Known rows, with every step that occurs:
a/f/p: [ 2.26  0.57 -0.49  0.99 -0.81 -0.92  0.91 -3.32  0.39 -0.17  0.09  1.62
 -0.21 -0.32 -0.54 -1.63 -1.11  0.11 -2.12 -0.34  0.23  2.02]
f/h/m/t: [-0.96 -0.01 -0.48 -0.86 -0.27  2.10 -2.21 -0.66  0.96 -0.84  1.40  2.26
  2.18 -0.68  1.26  0.07  2.97 -0.43 -2.74  1.36 -0.68 -2.08]
p/a: [ 0.52 -1.83 -0.64 -0.29  0.37 -0.75  0.72 -1.50 -0.98  0.39 -0.72 -1.12
 -0.07 -0.03  0.54  0.50 -1.17 -0.73  2.47 -0.86  0.51  2.27]
m/h/f/p: [-1.51  2.32 -0.36  0.53  1.22 -0.99  2.70  0.59 -1.24  3.38 -0.08 -3.81
 -2.94 -1.80 -1.40 -2.75 -2.95  0.45  1.67 -0.19  2.50  0.90]
v/f: [-1.76 -0.82  1.57 -0.56 -0.48  0.45  1.12  1.61 -2.23  0.96 -2.87 -3.99
 -1.95  0.29 -0.60  1.65  0.50  0.91  0.99  2.39 -0.37 -0.35]
p/h/m/v/f: [-0.85  1.76  2.41 -0.65 -2.32  1.47 -0.15  1.98  1.31 -1.66 -0.01  0.68
  0.57  1.94 -0.85  0.23  4.42  1.12 -3.17  2.40 -1.50 -4.00]
f/p/h: [ 0.56  0.06 -0.32  0.17 -1.99  1.23 -0.01 -0.81  0.82  0.58 -0.61  0.42
 -0.05  0.43 -1.14 -0.66  0.86  1.38 -3.96  1.65  2.67 -0.67]
f/v/m: [-0.68 -3.89 -1.78 -1.02  1.18  0.44 -2.23  1.85 -1.38 -2.04 -0.70 -0.76
  1.15  0.54  1.91  4.81  1.44 -1.16  2.29 -0.74 -1.20 -0.20]
h/f: [-2.85 -1.13 -0.02 -0.77  1.22  0.32  0.51  2.37 -0.58  0.93 -0.44 -4.42
 -1.36 -0.38 -0.13  1.73 -1.75  1.19  1.78  0.99  1.29  0.14]
h/f/v/m: [-2.96 -3.18 -1.23 -0.65  1.88 -0.11 -1.83  4.05 -0.75 -1.88  0.13 -2.60
  0.57 -0.03  1.47  4.10 -0.46 -0.36  3.64 -0.75  0.16 -0.72]
h/m/v: [ 0.88  0.65  0.09 -1.87  0.60  0.25  0.43 -0.19  1.19 -0.82  1.40  0.89
  0.55  1.37  0.52  0.55  2.90 -0.16 -0.60  0.18 -2.38 -1.34]
t/v/m/h/f/p: [ 2.01  3.51  0.15  0.03  2.78 -1.65  1.91  1.33  0.63  5.52  0.88 -0.92
 -3.34 -1.18 -2.02 -3.95 -4.89  1.14  2.53 -2.50  2.96  1.27]
a/f: [ 0.64 -1.07 -0.27 -0.08 -0.43  0.21 -0.45 -1.46 -0.32 -1.12 -0.50  0.14
  0.13  0.14  0.60  1.88 -0.66 -0.41 -0.96 -0.07 -0.98  1.72]
h/m/t: [-0.02 -1.54 -1.90 -0.79  1.47  1.06 -0.60 -1.38 -0.42  0.21  0.74  1.17
  1.20  0.28  1.47  1.47  2.45 -1.10 -1.61  0.47 -2.89 -0.71]
p/a/f/v: [ 0.01 -2.75 -1.13  1.60 -0.29 -1.28 -0.77 -1.84 -0.73 -3.82  0.05  1.20
  2.38  0.32  2.24  2.54 -0.67 -2.20  1.96 -1.98 -2.23  2.22]
h/f/p: [-1.33  0.60 -0.04  0.19  0.92 -0.81  1.89  0.40  0.13  1.82  0.08 -2.84
 -1.76 -0.82 -1.22 -1.57 -2.08  1.64  0.67  0.85  2.61  0.37]
a/f/h: [-0.33  0.50  1.17 -0.07 -2.13  1.27 -2.06 -0.69  1.05 -2.24  0.21  1.18
  1.18 -0.71  0.47  0.50 -0.20  0.28 -1.94  0.77  1.18  0.40]
a/f/v/m/t: [ 1.51 -3.87 -3.31  0.36  1.78 -0.06 -3.43 -0.66  0.17 -3.56  1.02  4.61
  3.23  0.14  2.54  3.76  0.46 -2.38  0.38 -2.69 -3.11  0.87]
h/f/v: [-4.56 -2.86 -0.69 -0.27  1.56  0.38 -0.47  3.81 -1.38 -1.40 -0.63 -4.83
  0.08  0.16  1.38  4.42 -0.31  0.35  2.57  1.07 -0.19 -0.84]
m/t/v/f/h: [ 0.11  1.29  2.48 -0.60  0.61  1.78 -0.58  1.94  1.28  2.79 -0.97  0.52
 -0.59 -0.14 -1.21 -0.76 -0.95  2.57 -0.94  1.93  1.29 -1.41]
v/f/p/h/m/t: [-0.17  1.28  0.14  1.40 -1.81  1.14  0.26 -1.10  0.49  0.36  0.00  2.55
  0.85  0.42 -1.08 -2.24  3.36  0.47 -5.45  2.48 -0.74 -3.06]

Rows:
[ 0.95  3.02  1.74 -0.56 -2.02  0.81 -1.83 -1.05  3.33 -3.59  2.88  4.64
  2.46  0.28  0.62 -1.34  2.72 -0.11 -3.01 -0.09 -1.33 -1.68]
a/f/h/m/v
[ 0.88 -0.34 -1.40 -1.38  1.19  0.04 -0.34  0.71 -2.12  1.70 -0.86 -1.31
 -1.52 -0.87  0.30  0.95 -0.71 -1.58  2.52 -1.81  0.17  1.36]
v/m/h
[-3.01  0.63 -0.25 -0.58  1.57  0.06  1.34  2.54 -1.93  2.46 -0.58 -5.31
 -2.53 -1.30 -0.27  0.57 -2.55 -0.04  2.86  0.08  1.26  0.63]
m/h/f
[-1.53  0.40 -0.94 -1.04  1.92 -0.47  0.00  2.83 -1.41  1.88 -0.01 -3.16
 -2.12 -1.44 -0.14  0.35 -2.48 -0.81  3.93 -1.82  1.44  0.80]
v/m/h/f
[ 2.11  3.00  1.57  0.42 -2.00 -0.82 -1.20 -2.81  3.62 -4.08  3.46  6.12
  3.21 -0.01  0.83 -3.29  1.35 -1.03 -0.92 -1.92 -0.93 -0.10]
p/a/f/h/m/v
[-0.73  0.92  1.69  0.93 -2.77  0.89  0.89  0.50 -0.26  0.86 -2.19 -1.27
 -1.16  0.39 -2.13 -1.42  1.13  1.90 -3.38  3.03  2.16 -1.68]
v/f/p/h
[ 0.33  0.53  2.70 -0.69  0.87  0.45  1.69  2.09 -0.86  3.55 -2.60 -3.52
 -2.77  1.14 -1.34  0.86 -1.31  2.40  0.68  1.87 -0.14 -0.03]
t/v/f
[ 1.72 -3.05 -1.87  1.08  0.12 -1.79 -2.17 -1.56 -0.22 -4.26  0.81  3.38
  2.81  0.18  2.37  2.27 -0.85 -2.87  3.05 -3.77 -2.00  2.43]
p/a/f/v/m
[ 0.29  0.76  0.28 -1.25 -1.52  1.72 -1.10  0.74  2.30 -1.76  1.46  2.23
  1.75  2.00  0.21  0.91  4.08  0.50 -3.73  1.09 -1.14 -2.98]
p/h/m/v
[ 1.50 -1.27 -2.14  1.37  0.43 -2.01 -1.31 -1.37 -1.59 -2.76  0.50  2.49
  1.63 -0.69  2.16  1.22 -1.71 -4.10  4.12 -4.86 -2.16  2.88]
p/a/f/v/m/h
[ 2.13 -0.04 -0.79  0.77  0.05 -1.87  2.01 -3.43 -0.19  1.32 -0.19  0.52
 -0.50 -0.54 -0.60 -2.92 -1.55 -0.27  1.39 -1.13  1.68  2.50]
f/p/a
[ 0.14  0.49  1.98 -1.36  0.29 -0.12  1.45  1.96  0.09  0.19 -1.36 -1.52
 -1.48  1.09 -1.23  0.32  0.95  1.41  1.43  1.25 -0.63 -0.93]
m/v/f
[ 1.01  0.90  1.24  1.39 -0.67 -2.12  3.03 -2.12 -1.20  1.52 -1.58 -1.00
 -1.64 -0.56 -1.61 -3.57 -1.24  0.32  1.90  0.24  1.28  1.55]
v/f/p/a
[ 1.10  3.46  1.97 -0.10 -0.54 -1.03  2.66 -0.82  0.87  0.37  0.47  1.01
 -1.04  0.87 -1.63 -3.51  3.02  0.96 -1.20  1.39 -1.53 -2.05]
h/m/v/f/p
[-0.25  0.61 -0.16  1.22  0.93 -2.30  2.45 -1.37  0.37  1.52  0.79 -1.39
 -1.06 -1.18 -1.08 -3.51 -3.41  0.54  2.71 -1.14  3.01  2.03]
h/f/p/a
[ 1.87 -0.12 -0.85 -1.01  2.69  1.06  0.01 -0.94  0.95  2.76  1.10  1.85
  0.37  1.18  0.69  0.61  0.65  0.27 -1.90  0.00 -2.73 -0.42]
h/m/t/v
[-1.43 -0.65 -0.06 -0.59 -2.23  2.36 -1.52  0.36 -0.04 -1.08  0.12 -0.25
  1.32  1.14  0.71  2.33  3.49 -0.11 -4.31  2.14 -0.86 -2.27]
p/h/m
[-2.66  0.69  3.06 -0.67 -2.22  1.59 -0.47  2.30 -0.70 -0.17 -2.20 -2.97
 -0.92 -0.68 -0.83  0.34  1.03  1.55 -0.13  3.23  1.85 -1.62]
v/f/h
[ 0.21 -4.68 -3.47 -0.90  2.65  0.58 -2.91  1.03 -0.82 -1.71  0.09  1.98
  2.29  0.34  2.29  4.30  1.33 -1.70  1.74 -1.55 -2.05 -0.17]
f/v/m/t
[ 1.14  2.23 -1.28  1.01  1.53 -3.09  1.85 -0.85 -0.38  2.45  1.21  0.00
 -1.76 -2.28 -1.14 -4.91 -4.38 -1.29  4.77 -3.95  3.12  2.73]
v/m/h/f/p/a
[ 1.87 -1.03 -0.54  0.88 -0.57 -1.30  0.10 -3.24 -0.09 -1.48  0.22  1.53
  0.90 -0.13  0.86 -0.02 -2.04 -1.42  1.08 -2.10 -0.77  3.32]
p/a/f
[ 0.29  1.04  1.52  0.18 -0.30  2.11 -0.49  1.31  1.04  2.12 -0.25  1.62
  0.46  1.69 -0.62  0.34  1.94  1.50 -4.59  2.14 -1.91 -3.05]
p/h/m/t/v/f
[ 0.78  0.51  1.08  0.95 -2.19 -0.25 -1.45 -2.48  1.35 -2.50  0.80  2.67
  1.94 -1.07  0.66 -1.50 -1.52 -0.66  0.11 -1.18  1.50  1.93]
p/a/f/h
[ 2.36  2.67  1.07  0.78  1.40 -0.40  2.25 -1.53  0.59  3.97  0.14  1.83
 -1.21  0.68 -1.44 -3.40  0.55  1.33 -2.57  1.19 -1.88 -1.12]
h/m/t/v/f/p
[ 0.00  2.06 -1.10  0.09  1.61 -1.55  1.39  0.90 -0.66  2.87  0.54 -1.61
 -2.54 -1.94 -1.32 -3.04 -3.01 -0.34  2.74 -2.05  2.83  1.08]
v/m/h/f/p
[ 1.23  1.82 -0.02  1.71 -3.46  0.65 -0.69 -3.24  1.60 -1.93  1.50  3.88
  1.92  0.63 -0.11 -1.62  2.31 -0.28 -6.75  0.86 -0.70 -1.10]
a/f/p/h/m
[-3.38 -1.09  0.17 -0.44 -0.96  1.80 -0.92  3.26  0.49 -0.10 -0.27 -3.17
 -0.15  0.27 -0.38  2.13 -0.72  1.71 -1.43  1.83  2.71 -1.52]
p/h/f
[ 0.48 -3.18 -1.69  0.25  0.18 -0.24 -2.79  0.12 -0.55 -3.88  0.14  1.88
  2.13  0.47  2.20  4.14  0.67 -1.83  0.91 -1.86 -2.34  0.90]
a/f/v/m
[-0.08  0.84  1.44  0.43 -0.69 -0.60  2.41 -0.33 -1.42  1.88 -2.20 -2.47
 -2.36 -0.22 -1.84 -1.77  0.16  1.36 -0.14  2.21  0.93  0.01]
v/f/p
